Each row comes from the steps of one walk. Every step used is in the known rows, and no mark comes twice. Write the walk behind each row, first mark first.
Known rows
J -> H -> A -> T: [ 0.16  0.97 -2.22  0.71  1.27  0.55 -0.16  3.18 -2.03  0.53  3.06 -5.27
 -1.66 -2.53 -2.43 -0.03  3.11 -0.18  1.28  1.98 -1.13]
N -> X -> H -> Y -> A: [ 0.37  2.89 -1.65 -3.52 -1.33 -2.93  1.85  1.15 -0.60  1.09  0.48 -0.51
  0.45  0.70  0.02  1.00  1.99  2.14 -1.88  2.44  3.30]
Y -> X: [-0.36 -3.51 -0.40 -0.56 -0.74 -0.61  0.16  0.46  0.28 -1.79 -0.49  0.88
 -0.14  0.14  0.40  0.28 -0.41  1.66 -0.05  1.76  1.48]
C -> H -> Y: [ 1.49  1.40 -2.07 -1.82  0.48 -2.05  0.41 -0.49 -0.96  0.96 -0.13 -0.26
 -0.23  0.23 -0.49 -0.79  0.86 -0.03 -1.28 -0.49  1.36]
A -> Y -> X -> H: [ 1.59 -3.14 -0.67 -1.05 -2.77 -1.40  3.75 -1.01  0.02  0.49  0.49 -0.39
 -2.21  0.69  0.10 -0.37  0.47  3.19 -0.19  1.02  4.91]
A -> Y -> X: [ 0.40 -3.58 -1.70 -1.29 -0.38 -1.12  1.41  0.79 -0.75 -1.09 -1.35 -0.10
 -1.43  0.26 -0.66 -1.44 -0.06  1.91  0.32  2.45  3.49]
X -> H -> A -> Y: [ 0.79  0.57 -0.56 -0.53 -1.86 -1.58  2.56  1.11 -2.47  2.18  2.12 -1.84
 -2.40 -0.06 -1.13 -0.28  1.93  0.58  1.11  2.27  2.84]
Y -> A -> X -> J -> H: [ 1.44  0.54 -3.53 -1.00 -4.34  2.11 -1.01 -0.56  0.12  2.24  0.47 -4.14
 -0.20  1.06 -3.06  1.65  1.23  1.10 -5.03  2.34  2.95]
N -> X -> J -> H -> Y -> A -> T: [ 0.51  3.08 -4.61 -2.89  2.07  0.34  0.03  2.76 -2.10  0.62 -0.12 -5.12
 -0.16 -0.55 -1.88 -0.42  3.94  1.67 -3.28  2.84  2.97]
J -> H -> Y -> A: [ 0.93  3.32 -3.67 -2.36 -1.04 -1.10 -1.32  0.81 -0.86 -0.24  0.97 -2.98
  0.47 -0.66 -2.60  0.52  1.86  0.68 -2.38  2.53  1.42]
J -> H -> A -> X: [ 0.99 -0.17 -2.25 -0.69 -3.59 -0.85 -0.50  1.45 -0.94  1.31  2.32 -3.07
 -0.87 -0.46 -2.78  1.85  1.41 -0.33  0.05  3.20 -0.21]
J -> H -> X -> A -> Y: [ 1.53  1.84 -2.93  0.05 -1.40  0.39  0.71 -0.32 -0.32  1.69 -0.32 -3.32
 -3.03 -1.02 -4.30 -0.96  1.28  2.17  1.21  3.24  3.27]
A -> H: [-0.01  0.31  0.34 -1.38 -0.49  0.64 -0.12 -0.14  0.25  0.64  1.00  0.03
  1.71  0.50 -1.28  0.99 -2.17 -0.25 -1.24 -0.93  2.37]
Y -> A -> T: [-1.17  0.81 -2.35 -0.88  1.04  1.61 -0.26  2.64 -0.19  0.66  1.32 -4.13
  0.85 -1.60 -1.14 -1.52  0.82 -0.48 -0.73  1.75  1.46]
J -> H -> X: [ 2.29  1.81 -1.17 -0.99 -3.21 -0.27 -0.45 -1.40  1.04 -0.51  0.41 -2.62
 -2.60 -0.26 -1.73  2.49  1.25  3.24 -0.80  0.57  0.12]
X -> H: [ 1.27 -0.01  0.87  0.11 -2.33 -0.53  2.47 -1.58  0.71  1.59  1.62 -0.33
 -1.02  0.44  0.75  0.84  0.61  1.49 -0.40 -1.07  1.73]
A -> H -> X -> J: [ 1.15  1.72  0.13 -2.19 -3.15  2.16 -1.08 -1.97 -0.28  0.18 -0.31 -0.65
  0.20  1.94 -0.29  2.30 -0.21  1.47 -4.10  0.32  4.79]
Y -> X -> H -> A -> T: [-0.38 -1.94 -0.58 -0.19 -0.54 -0.40  2.05  2.59 -1.59  0.01  3.45 -3.02
 -1.56 -1.60  0.21 -0.04  2.53  0.86  1.43  2.86  2.00]
Y -> X -> A -> H -> J: [-1.74 -1.35 -0.32 -1.92 -0.31  1.26 -0.32 -1.67  0.56 -0.15  0.99  1.36
  1.08 -0.58 -2.75 -1.94 -0.83  0.51 -0.73  1.00  5.89]
A -> X -> H -> Y: [ 2.81  1.43 -1.61 -3.30 -2.84 -2.35  2.03 -2.03 -0.66  0.30  1.35 -0.54
  0.22  0.84  0.65 -0.03  1.69  0.13 -1.04  1.48  3.40]
Y -> A -> X -> H -> J: [ 0.68  0.40 -1.13 -3.70 -5.15 -0.21  1.62 -3.12  1.44  2.01  2.06 -1.20
 -0.43  0.53 -0.75 -0.79  1.41  1.13 -3.04  0.25  5.17]
H -> X: [ 1.03  1.35 -0.05 -1.50 -2.51 -0.36 -0.41 -1.02  0.68 -0.98 -0.34 -0.56
 -1.36  0.11  0.28  1.43  0.56  1.78 -0.10  1.03  0.83]

Write each row's walk
[-1.84  1.11  0.12 -2.28  1.23  0.56  0.45 -0.84  0.42  1.71  0.16  1.30
  0.73 -0.10 -2.77 -1.47 -0.06  0.86 -0.44 -0.12  4.62] => N -> X -> A -> H -> J
[ 0.24 -0.33 -1.95 -0.29 -0.58 -1.41  1.25  2.21 -2.36  3.15  0.84 -2.04
 -2.45 -0.05 -2.40 -0.95  0.96 -0.13  0.48  1.60  1.92] => C -> H -> A -> Y
[ 0.05 -1.35 -2.57  0.45  0.40  1.54 -0.40  2.88 -2.59 -0.49  2.07 -4.83
 -1.86 -1.54 -1.80  0.39  3.62  1.03 -0.97  3.39  1.40] => Y -> X -> J -> H -> A -> T
[-0.42  0.32 -1.95  0.80  1.08  0.65  1.18  0.84 -1.12  1.96 -0.49 -1.10
 -0.95 -0.79 -2.96 -3.07  0.14 -0.52  1.86  2.80  3.19] => X -> A -> Y
[ 0.70  1.83 -2.66  0.84  0.47  2.15  0.01  0.78  0.35  0.85  1.52 -5.12
 -1.90 -2.67 -3.39 -0.90  2.19  1.26  1.51  2.40  1.33] => J -> H -> X -> A -> T
[-1.25  0.62 -0.04  0.37  0.26  1.77 -0.42  0.47  0.27  1.94  1.39 -0.02
  2.09 -0.42 -3.16 -0.26 -2.23 -1.04  0.27  1.02  3.24] => X -> A -> H
[ 0.04 -0.25 -1.14 -1.01 -3.03  1.31 -1.10  0.62 -2.16  1.32  0.73 -1.34
  0.23  1.27 -0.38  1.05  1.74 -1.40 -2.36  3.68  2.45] => H -> A -> X -> J
[ 0.19 -0.33 -0.67 -1.54 -0.57 -0.20  0.61 -2.79  0.80  2.04  0.10 -0.03
 -1.62  0.04 -1.05 -1.74  0.93  0.86 -2.21 -3.08  2.28] => C -> H -> J
[ 1.77 -2.13 -2.84 -0.19 -1.55  0.92  0.63 -0.68 -1.28 -0.04 -1.14 -2.74
 -2.58  0.88 -2.36  0.30  1.70  3.27 -3.16  1.66  3.90] => A -> Y -> X -> J -> H
[ 1.11  0.85 -3.84 -3.03 -3.56  0.70 -0.79 -0.58 -0.95  2.84 -0.42 -2.21
  1.09  1.94 -1.31  0.01  1.07 -0.58 -5.80  2.59  5.16] => C -> H -> Y -> A -> X -> J
[-0.15 -0.26 -2.50 -2.24 -3.70  0.26 -0.61  0.92  0.94  1.57  0.65 -1.90
  1.57  0.48 -1.57  0.41 -0.77 -0.71 -2.00  3.16  2.36] => Y -> A -> X
[-1.65 -2.80 -0.79  1.50  0.15  0.61 -0.13  0.97  0.36 -0.16 -0.09  0.86
  0.26 -0.93 -1.70 -1.23 -0.34  0.58  1.65  3.73  2.38] => Y -> X -> A
[ 1.13  1.43 -0.15 -1.12 -2.72  1.64 -0.98 -1.85 -0.47 -0.44 -1.11 -0.67
 -1.21  1.39  0.86  1.56  1.51  1.64 -3.03  1.18  2.84] => H -> X -> J
[ 0.64  2.72 -2.83 -2.51  0.22 -0.21  1.40  1.33 -1.17  0.37  2.29 -4.12
  0.67 -1.35 -0.27 -1.64  2.48 -0.03 -1.29  2.00  3.34] => X -> H -> Y -> A -> T
[ 1.76 -1.08 -2.69 -1.97 -0.34 -2.24 -0.10 -0.12 -0.96 -2.88  0.03 -0.73
 -0.80 -0.43 -1.08  0.41  1.78  2.44 -0.81  2.34  1.68] => J -> H -> Y -> X
[ 1.16  3.45 -3.77 -2.15 -1.40  0.33 -1.65  0.17 -1.62  0.02  0.32 -3.09
  0.46  0.30 -2.20  0.64  2.49  0.87 -4.62  2.74  2.79] => X -> J -> H -> Y -> A
[ 0.80  0.59  0.76 -1.79 -2.07 -0.32  2.08 -3.92  0.63  0.73  1.49  0.44
 -1.63  0.00  0.46 -1.12  2.14  1.57 -1.43 -2.31  3.28] => X -> H -> J
[-0.79  0.13 -1.63  0.03  2.12 -0.69  2.27  2.18 -1.13  2.64 -1.83 -0.41
 -1.41 -0.12 -2.63 -2.30  0.63  1.21  2.25  3.10  3.14] => N -> X -> A -> Y
[ 0.66  0.88 -2.49 -0.73 -0.02 -0.87  1.18  2.65 -3.49  2.12 -0.52 -2.89
 -3.27  0.71 -2.72  0.80  3.32  2.15 -0.86  3.03  2.32] => N -> X -> J -> H -> A -> Y
[-0.34 -2.15  0.72  0.05 -3.11 -1.74  1.52  1.27 -1.23  0.04  2.96  0.00
 -1.53 -0.16  0.40  1.86  1.56  1.52  0.77  3.01  1.93] => Y -> X -> H -> A
[ 0.67  2.98 -1.72 -2.73 -2.23 -1.60  0.79 -0.11 -0.60  0.52  1.70 -1.34
  0.82  0.17 -0.27  0.28  1.63  0.58 -2.15  2.12  3.50] => X -> H -> Y -> A
[ 0.08  0.85 -0.93  0.89 -2.05  0.62 -0.11 -0.68  1.28  2.95  0.18 -0.96
 -1.54 -0.60 -2.56  0.00 -0.23  1.13  0.57  1.47  2.31] => C -> H -> X -> A
[ 1.08 -0.22 -1.27 -1.99 -5.87 -0.29  1.94 -0.81  1.55  2.97  2.21 -2.08
  0.42  0.93 -0.69  1.07 -0.07  0.82 -2.29  1.79  3.89] => Y -> A -> X -> H
[ 0.66  1.60 -3.49 -3.98 -2.72 -1.19 -0.91  0.75 -0.47  0.18  0.42 -1.70
  1.98  0.40 -1.19 -0.32  0.54 -1.15 -2.10  4.20  3.01] => H -> Y -> A -> X
[ 2.27  2.68 -2.58 -1.61  0.44 -1.69 -0.36 -0.73 -1.44 -1.21  0.53 -1.79
 -0.70 -0.65 -1.59  0.19  2.48  0.91 -0.78  0.73  0.14] => J -> H -> Y
